What can hang from each mark:
fonu: bagikel ligip naza
bagikel: fonu naza
dokag: bagikel
ligip: bagikel fonu fovo
fovo: bagikel fitil fonu ligip naza
naza: fonu fovo
fitil: fonu fovo

Known rows, with every way that one mark hangs from another:
fitil{fonu{ligip}}: [ -0.2  17.3  -3.2  -9.2   1.6  30.5  13.4  14.2  13.7  -5.7   5.1   6.2
 -32.9 -36.5  21.1  -7.4 -13.1 -16.8   3.7  40.1 -28.3 -13.2  -4.7   0.8
   0.1  13.9]
fitil{fonu{naza} fovo{ligip}}: [ -9.5  20.7  -4.1  -8.9  12.5  22.1  16.6  11.7  -3.5   7.2  21.4   8.6
 -37.6 -31.0  16.2  -3.1 -20.9 -18.8   0.0  53.4 -19.4   2.8  -6.7   3.1
  27.2  22.4]
dokag{bagikel{fonu{naza{fovo}}}}: [  6.9  18.5  -5.1  -2.4  11.6  14.8  20.2   3.1 -25.4  -7.1 -16.7   6.6
 -29.9 -44.3  31.4   0.6  -0.5 -12.6  -8.5  34.2 -58.6  26.8  -5.0   6.6
  12.7  10.8]
fitil{fovo{fonu naza}}: [  3.8  29.2   0.5  -4.5  14.2   3.0  19.1   5.2 -40.7   1.4   4.3   5.7
 -38.5 -25.8  15.6  -9.3   4.5 -23.0  -8.7  38.8 -11.4   2.2  -9.8  15.1
  24.5  18.9]
fonu{bagikel{naza}}: [  2.7  14.0  -1.2 -13.3  15.6   1.3  -3.0   3.6  11.9  13.5 -20.4   7.5
 -21.4 -26.6  32.3  -5.2  -6.7  -7.7  -3.2  26.6 -31.4 -14.6 -14.6  -1.3
  12.7  14.4]
fonu{bagikel ligip{fovo{fitil}} naza}: [ -4.4  18.9  -8.1   2.7  47.2  -6.8  17.2  19.9  17.9  31.6   3.9   4.3
 -35.7 -41.5  18.3  -0.1 -18.3  -9.4   3.2  47.2 -22.8 -15.2 -10.6  -8.3
 -13.6  17.7]
dokag{bagikel{naza}}: [  6.8  14.3   0.7  -0.8   9.4   9.5  -2.4   0.5   5.9   2.4 -20.7   8.4
 -29.5 -37.0  33.8  -3.5   4.3 -15.6  -5.1  32.8 -39.4   6.1 -13.1   3.7
  15.1  15.0]
fonu{ligip}: [  2.7  15.7  -5.2  -8.3   5.7  17.7   3.3  15.1  17.0  -4.9  -6.0   9.5
 -32.6 -31.6  16.1  -8.4  -4.8 -12.2   0.2  33.3 -22.5 -18.1  -4.1   2.0
  -3.1  14.2]
dokag{bagikel{fonu{ligip naza{fovo}}}}: [  4.0  16.6  -9.0  -0.2  19.5  18.6  21.8  10.0  -1.8  -8.7  -3.9   3.6
 -36.9 -50.9  36.1  -2.1   2.9 -12.5  -4.0  40.2 -55.0  18.6  -3.7   3.5
   2.1  11.2]
bagikel{naza}: [  3.7  18.4   0.6  -9.8   3.1   8.2  -4.3   4.8  14.1   0.9 -15.4   8.6
 -30.1 -27.1  23.8  -5.4  -1.4 -12.6  -2.8  27.9 -30.5 -14.0 -13.8   5.5
  12.5  16.8]
ligip{bagikel}: [  7.3  10.1   0.0 -11.5   0.4   9.5  -1.8   3.4 -13.7  -9.7 -22.1  12.9
 -25.8 -29.3  15.5  -3.3  -3.5 -12.1  -5.6  18.9 -28.5  -0.6  -9.3   2.1
  -7.7   9.8]
dokag{bagikel}: [  7.7  13.7  -1.0  -1.8   3.4  13.5   3.4   3.9 -16.0  -3.0 -24.3  12.0
 -24.6 -34.3  22.3  -3.1  -1.1 -15.9  -7.4  31.7 -35.0  11.2  -5.2   2.7
   9.4  12.4]
dokag{bagikel{naza{fovo}}}: [  1.6  14.5  -0.4   3.2  10.2  10.6  11.6   3.3   2.7  -1.5 -25.4   1.0
 -32.8 -41.2  29.9  -3.8  11.7 -17.3  -5.0  31.3 -45.3   6.0 -11.4   6.8
  22.7  13.6]
fonu{bagikel ligip{fovo} naza}: [ -6.3  11.9  -8.7  -2.3  32.3   4.2  11.2  19.6  24.3  39.7   8.2   4.1
 -30.1 -38.7  21.8   0.4 -16.3  -0.9   0.4  41.5 -26.0 -14.8  -7.9  -7.4
 -16.4  20.1]
fitil{fovo{ligip{bagikel{fonu}}}}: [  4.0  13.2  -4.2 -22.3  -2.0  21.1   6.7   1.5 -15.0 -23.3   4.4  13.8
 -35.7 -35.2  26.3 -11.7   4.4 -11.0 -10.3  32.8 -21.6  12.2  -7.6   7.0
   6.8  16.4]
naza{fonu}: [  8.0  20.5  -1.4  -9.8  -7.7  29.6   9.2   2.3 -12.5 -16.0 -17.3  10.4
 -21.4 -31.3  20.3  -2.9  -3.7  -6.5  -8.3  27.5 -28.7  -5.4  -6.0   4.8
  11.4  12.0]
fonu{bagikel ligip{fovo}}: [ -3.2  10.3  -7.3  -6.2  17.2  13.5  11.8  17.4  22.3  27.8  -0.6   3.2
 -27.7 -39.0  19.8  -6.6  -5.8  -2.1  -1.2  37.1 -19.7 -20.6  -6.2  -5.0
 -13.8  18.2]
fovo{naza{fonu}}: [ 11.6  26.3  -2.5  -6.5   7.4  24.2  15.0  -1.9 -15.6 -10.0 -11.4   7.1
 -24.4 -23.9  17.7  -2.6   1.7  -9.2  -8.1  27.1 -21.6  -3.4  -8.0   3.9
  16.7  13.2]
fovo{bagikel fitil ligip naza{fonu}}: [ 18.2  29.4  -3.2   2.0  43.1  16.9  16.4  -6.7  -4.6 -23.2 -10.4  11.3
 -29.3 -23.5   7.9 -11.5   3.4 -12.6  -7.3  39.6  -1.6 -11.2 -10.1   1.2
  25.9  15.9]
naza{fovo}: [  0.4  18.0  -2.8  -6.8  -2.9  15.4  16.4  10.5  -9.7  -8.7 -23.7   5.0
 -27.7 -29.2   6.5  -5.2  -0.3 -14.8  -3.9  26.4 -32.4  -8.5  -4.2   8.6
  15.7  12.8]
ligip{fonu}: [  7.3  20.2   0.5  -8.2  -7.6  13.0   3.9  12.4  -9.1 -15.0 -22.9   7.5
 -27.2 -30.9  20.7  -3.0  -6.1   3.5  -2.7  33.7 -27.0  -8.0  -5.4   3.9
   1.4  18.8]
dokag{bagikel{fonu naza}}: [ 11.5  17.5  -0.4  -9.6   2.2  17.3   0.4  -4.5  -1.2 -10.8 -15.4   8.8
 -28.7 -42.1  46.0  -6.5   8.5 -11.6  -8.8  31.5 -49.8  14.8 -13.3   6.0
  11.9  13.4]
naza{fonu{bagikel ligip}}: [  4.4  12.9  -6.8 -10.9  13.5  25.8  12.0   8.4   7.9  -4.4 -11.6   6.4
 -21.3 -37.1  34.6  -4.9  -5.6  -0.7  -5.4  31.7 -26.9 -14.3  -5.1  -4.7
   0.3  10.0]
fitil{fovo}: [ -0.6  18.8  -4.0 -10.1  -4.8  13.0   9.5   9.9 -22.8  -8.7  -1.4   8.4
 -34.7 -28.5   4.7  -5.4  -5.9 -18.4  -7.6  30.0 -22.6   1.4  -5.3   8.3
  15.7  15.8]
dokag{bagikel{fonu{ligip naza{fovo{fitil}}}}}: [  6.7  23.0  -8.0   4.3  34.6   7.5  27.9  10.0  -6.9 -15.6  -7.5   4.0
 -42.3 -53.1  32.8  -2.9  -0.3 -20.7  -1.4  45.7 -51.3  19.3  -5.9   2.3
   4.9   8.9]

Rows:
[ -5.7  11.9  -1.5  -5.5  18.4  20.0  20.1   7.5   2.2   2.5  -2.8   6.1
 -32.1 -36.6  22.0  -0.5 -12.8 -15.0   1.9  41.9 -31.7   2.0  -9.3   0.2
   9.1  15.7]
fitil{fonu{naza{fovo{ligip{bagikel}}}}}
[  0.8  14.2  -3.4   8.9  12.7  31.6  13.4   5.9  36.8  10.2   4.8   0.2
 -37.7 -58.3  42.7  -2.3  15.8  -3.1  -5.9  44.1 -32.7  -4.0 -13.4  -0.2
  -1.1  19.4]
dokag{bagikel{naza{fonu{ligip{fovo}}}}}
[ 12.6  22.8   0.5   2.3  31.2  -3.1  -1.6  -1.0   6.2 -14.1 -18.2  10.9
 -34.2 -29.0  10.6  -9.1  -1.2 -18.7  -3.5  29.2 -25.1 -12.8 -16.2   4.9
  13.6  12.1]
fovo{bagikel{naza} fitil}
[  2.8  19.7   5.1   6.9  14.6   5.4  15.2   2.7 -11.7   3.2 -27.4   3.1
 -32.4 -46.0  44.5  -7.4  15.2 -19.9  -6.7  40.2 -40.7   4.1 -13.9  14.6
  26.0  14.9]
dokag{bagikel{naza{fovo{fonu}}}}
[ 12.3  27.0  -3.0   9.2  40.9  -1.3  18.4   1.1 -11.9   4.3  -3.7   5.8
 -35.5 -28.6 -10.2  -7.4   0.6 -16.4  -5.2  33.3  -9.4  -9.6 -12.0   2.9
   1.2  17.8]
ligip{fovo{bagikel fitil naza}}
[  7.5  13.0   4.0  -5.9   1.3   3.7  -5.6   4.5   7.5 -13.7 -21.0   4.8
 -33.6 -37.4  38.0  -1.1   4.3   3.7  -2.4  26.3 -33.8  -3.6 -16.8   1.4
  -8.4  16.7]
ligip{bagikel{naza} fonu}
[  4.0  19.5   0.8   4.0  28.5  -1.4  24.0  12.9 -12.4 -17.8 -17.3   4.5
 -41.5 -48.6  26.2 -10.4   7.4 -23.1  -0.6  37.4 -23.7 -11.0 -10.6   9.6
  -2.9   8.5]
naza{fovo{fitil fonu{ligip{bagikel}}}}
[ 14.6  33.2  -1.9  -1.5  22.8  12.8  21.4  -1.4 -21.8 -18.2 -14.8   7.3
 -29.9 -27.4  13.7  -3.5  -1.3 -15.9  -4.9  32.7 -17.7  -2.2 -10.5   3.0
  20.6  12.5]
fovo{fitil naza{fonu}}
[  9.9  18.6  -1.9  -6.6   9.1  19.1   3.2  -3.4  13.9  -1.5   0.6   7.0
 -31.2 -39.9  23.2  -9.7   9.7  -1.6  -9.6  28.2 -34.8  -8.6 -14.8   8.2
  -3.0  18.8]
ligip{fovo{bagikel{fonu naza}}}
[  8.1  22.1  -4.7   2.5  26.7  11.4  22.5   5.8  15.0 -23.0 -11.4  -0.2
 -44.4 -56.3  42.7 -10.2  16.8 -20.8  -1.8  41.7 -49.4   7.4 -12.5   5.5
  14.0  11.0]
dokag{bagikel{fonu{ligip} naza{fovo{fitil}}}}
[  2.9  22.4  -2.5  -4.5  40.2 -10.0   8.5  14.4   5.7   6.1 -19.0   9.4
 -24.6 -30.9  33.3  -1.9 -21.4   4.0   2.5  53.5 -16.8  -8.0  -9.2  -8.2
  11.2  22.1]
fovo{fitil ligip{fonu{bagikel naza}}}
[ -6.3  12.2   0.8 -11.8   7.8  21.8   7.6   2.1  13.0  -4.1  15.1   5.9
 -41.2 -37.9  31.4  -8.2  -2.3 -18.6  -1.9  41.5 -19.1  -0.4 -16.3   3.2
  19.0  20.1]
fitil{fonu fovo{ligip{bagikel{naza}}}}
[  4.3  22.3  -0.6   2.0  25.8  -1.7   8.6   4.3 -39.0  -1.5   5.7  12.1
 -36.7 -31.2  12.6  -4.6  -7.5 -18.4 -11.0  38.6 -23.0   5.3  -8.7  13.6
  13.1  15.5]
fitil{fovo{bagikel fonu{naza}}}
[  7.8  10.1  -3.9  -7.9   5.1  30.3   7.3   5.5   6.6 -21.4  -6.8   7.9
 -30.7 -41.9  30.7  -2.7   3.5  -5.4  -5.6  25.3 -27.4  -5.7  -8.0  -1.3
 -13.3   7.9]
naza{fonu{ligip{bagikel}}}
[ 13.7  18.3  -4.7 -10.2   4.1  22.2  16.0  -1.1 -20.9 -31.6 -18.1   8.0
 -26.8 -33.2   9.8 -10.4   6.2  -9.2 -11.1  20.9 -42.1   1.0  -4.1  11.8
   9.5   9.3]
naza{fovo{bagikel{fonu}}}
[  5.2  12.9  -3.1 -17.8   1.1  23.7  13.8   1.9  -2.1 -22.9 -18.4   9.8
 -28.0 -36.4  28.7 -11.4   9.7  -7.1  -7.1  29.3 -31.1   1.1  -6.9   6.8
   6.2  13.8]
naza{fovo{ligip{bagikel{fonu}}}}
[  0.9  14.9  -6.0 -17.4  12.4  12.4   6.5   2.6 -13.6 -10.6  12.6  14.7
 -38.0 -34.4  28.5  -4.9  -5.1 -10.4  -8.8  37.6 -27.0  16.5  -9.6   4.0
   3.3  17.4]
fitil{fovo{ligip{bagikel{fonu{naza}}}}}
[ 11.1  18.3  -4.0  -6.3  10.8  12.3   6.0   0.0 -22.8  -4.9 -10.9  13.7
 -25.6 -39.0  35.9   0.3  -7.2 -11.2  -8.4  35.4 -52.4  25.6  -6.6   2.8
   4.3  12.1]
dokag{bagikel{fonu{naza}}}
[  7.7  26.9  -1.7   2.2  33.9  -7.9  25.3  11.0 -12.0  15.2 -13.3  -1.6
 -30.8 -35.1  16.3  -2.0  -4.7   3.8  -1.1  42.6 -13.3  -7.7 -12.0  -4.9
  -0.8  23.3]
ligip{fonu{bagikel} fovo{fitil naza}}
[  8.0  17.8  -1.6  -5.7   2.1  18.2  14.7  -1.8  -3.3 -14.9 -20.8   2.3
 -31.9 -46.4  42.1  -6.7  14.5 -12.6  -8.8  30.7 -56.0  15.0 -11.5   9.4
  20.1  12.4]
dokag{bagikel{fonu naza{fovo}}}
[  7.2  26.5  -0.6  -3.3  25.1   7.7  13.3  10.5   0.0   7.1  -3.1   5.8
 -35.1 -28.7  28.1 -11.9   5.0 -17.0  -0.7  41.8 -12.7 -17.7  -8.6   8.8
   6.2  17.9]
fovo{fonu{ligip} naza}
[ -0.2  18.8   4.2   4.0  21.6  10.0  12.9   4.1  10.8   6.3 -22.4   5.2
 -32.0 -43.8  49.0 -12.8  17.0 -17.5  -5.0  51.8 -26.5  -4.2 -13.2  12.4
  35.9  21.2]
dokag{bagikel{naza{fovo{fonu ligip}}}}
[ -4.3  22.2  -2.5   0.0  33.6   1.2  26.1  11.2  -8.2  29.9   1.6   4.1
 -26.3 -41.6  17.5   3.0 -30.3 -13.4   2.5  48.6 -31.5  -2.0 -12.7  -6.6
   0.2  17.5]
ligip{fovo{fitil{fonu{bagikel naza}}}}
[  5.0  17.2  -5.1   3.1  25.2   5.8  12.1   5.7 -12.3  -3.7 -16.0   7.3
 -30.2 -27.9  -1.1  -1.3  -6.9 -12.5  -5.6  26.5 -37.2  -2.0  -5.8   6.4
   8.4  11.2]
fonu{naza{fovo{bagikel}}}
[  3.2  15.4  -1.3  -9.9  21.8   5.2   8.6  13.9  -0.4  11.5 -12.6   9.0
 -23.5 -35.3  39.2 -11.4  -5.7  -9.0  -2.2  40.0 -20.9 -18.8  -7.1   3.1
  -0.1  14.0]
fovo{fonu{bagikel ligip}}
[ 11.2  16.5  -8.3  -7.1  12.1  26.2  17.2   6.0   3.1 -30.3  -7.1   4.9
 -34.7 -39.5  14.1 -13.8   8.9  -8.9  -6.8  27.3 -38.8  -8.0  -2.7   8.3
  -1.6   9.5]
naza{fovo{bagikel{fonu{ligip}}}}
[  9.5  21.7  -0.2  -0.3  39.0   1.9  -4.2  -0.5  26.8 -11.5 -13.2  13.8
 -33.7 -25.9  15.9 -14.7   0.3 -17.0  -1.6  41.0 -10.2 -21.4 -15.8   3.2
  22.9  18.0]
fovo{bagikel{naza} fitil ligip}
[  9.4  12.2  -1.7 -22.6   1.7  22.3  -0.2  -0.6  -0.3 -19.7 -12.0  16.8
 -26.2 -31.0  33.1 -11.2   2.9  -6.4  -7.3  29.5 -24.9   2.1  -8.2   3.1
  -1.6  15.0]
fovo{ligip{bagikel{fonu}}}
[  8.6  21.4  -1.9   6.0  25.0   4.1  12.0   5.5  -8.5  -3.1 -11.9  10.4
 -31.8 -35.6  -7.6  -7.8  -3.7 -14.0  -5.7  33.8 -16.6 -11.7  -9.6   3.8
  -2.9  16.0]
ligip{fovo{bagikel fitil}}
[  9.0  23.6   1.3  -9.1  29.1  -3.7  13.5   2.5 -26.5  19.1 -18.9   8.0
 -18.9 -21.6  30.8  -8.8  -4.0 -11.8  -6.0  34.3 -16.8  -8.0 -11.0   4.9
  14.9  15.4]
fovo{fonu{bagikel} naza}
[ 17.3  24.0  -3.2 -11.4  25.7  14.9   5.7  -2.3  -2.8 -31.7 -12.1  18.4
 -27.8 -29.0  16.1 -17.1  -1.4 -13.4  -6.8  38.6 -17.8  -6.9  -7.5   5.1
  14.4  15.0]
fovo{bagikel{fonu} fitil ligip}
[  1.8  21.7  -0.9  -4.1  -1.2  26.2  16.8   2.0   7.2 -14.4 -17.5  -0.3
 -30.9 -38.7  28.8  -2.8   9.4  -7.7  -6.2  28.1 -38.7 -10.6 -12.2   8.9
  25.5  13.7]
bagikel{naza{fonu fovo}}
[  1.9  15.6   6.2  -2.5  11.8   1.2  10.3   2.0  -9.6  -3.5 -23.7   3.5
 -33.7 -40.8  38.4  -6.7  13.6 -15.6  -5.3  27.4 -35.0  -7.4 -17.7  13.6
   9.3  13.2]
ligip{bagikel{naza{fovo{fonu}}}}
[  1.0  25.0   0.9  -4.9  50.1 -14.7  10.6   9.9 -10.0  20.2 -16.0  15.4
 -21.5 -29.4  38.1  -7.9 -18.9 -14.5  -0.6  55.8 -11.7 -12.3 -12.1   0.7
  20.5  18.7]
fovo{fitil fonu{bagikel naza} ligip}
[ -0.6  20.8  -1.4  10.7  29.7  15.9  29.0  10.2  18.8  -9.8  -4.8  -4.0
 -45.7 -57.0  34.8  -6.5   2.8 -27.9   5.2  49.9 -43.6   0.9 -13.4   1.7
  20.2  11.4]
dokag{bagikel{naza{fovo{fitil{fonu{ligip}}}}}}
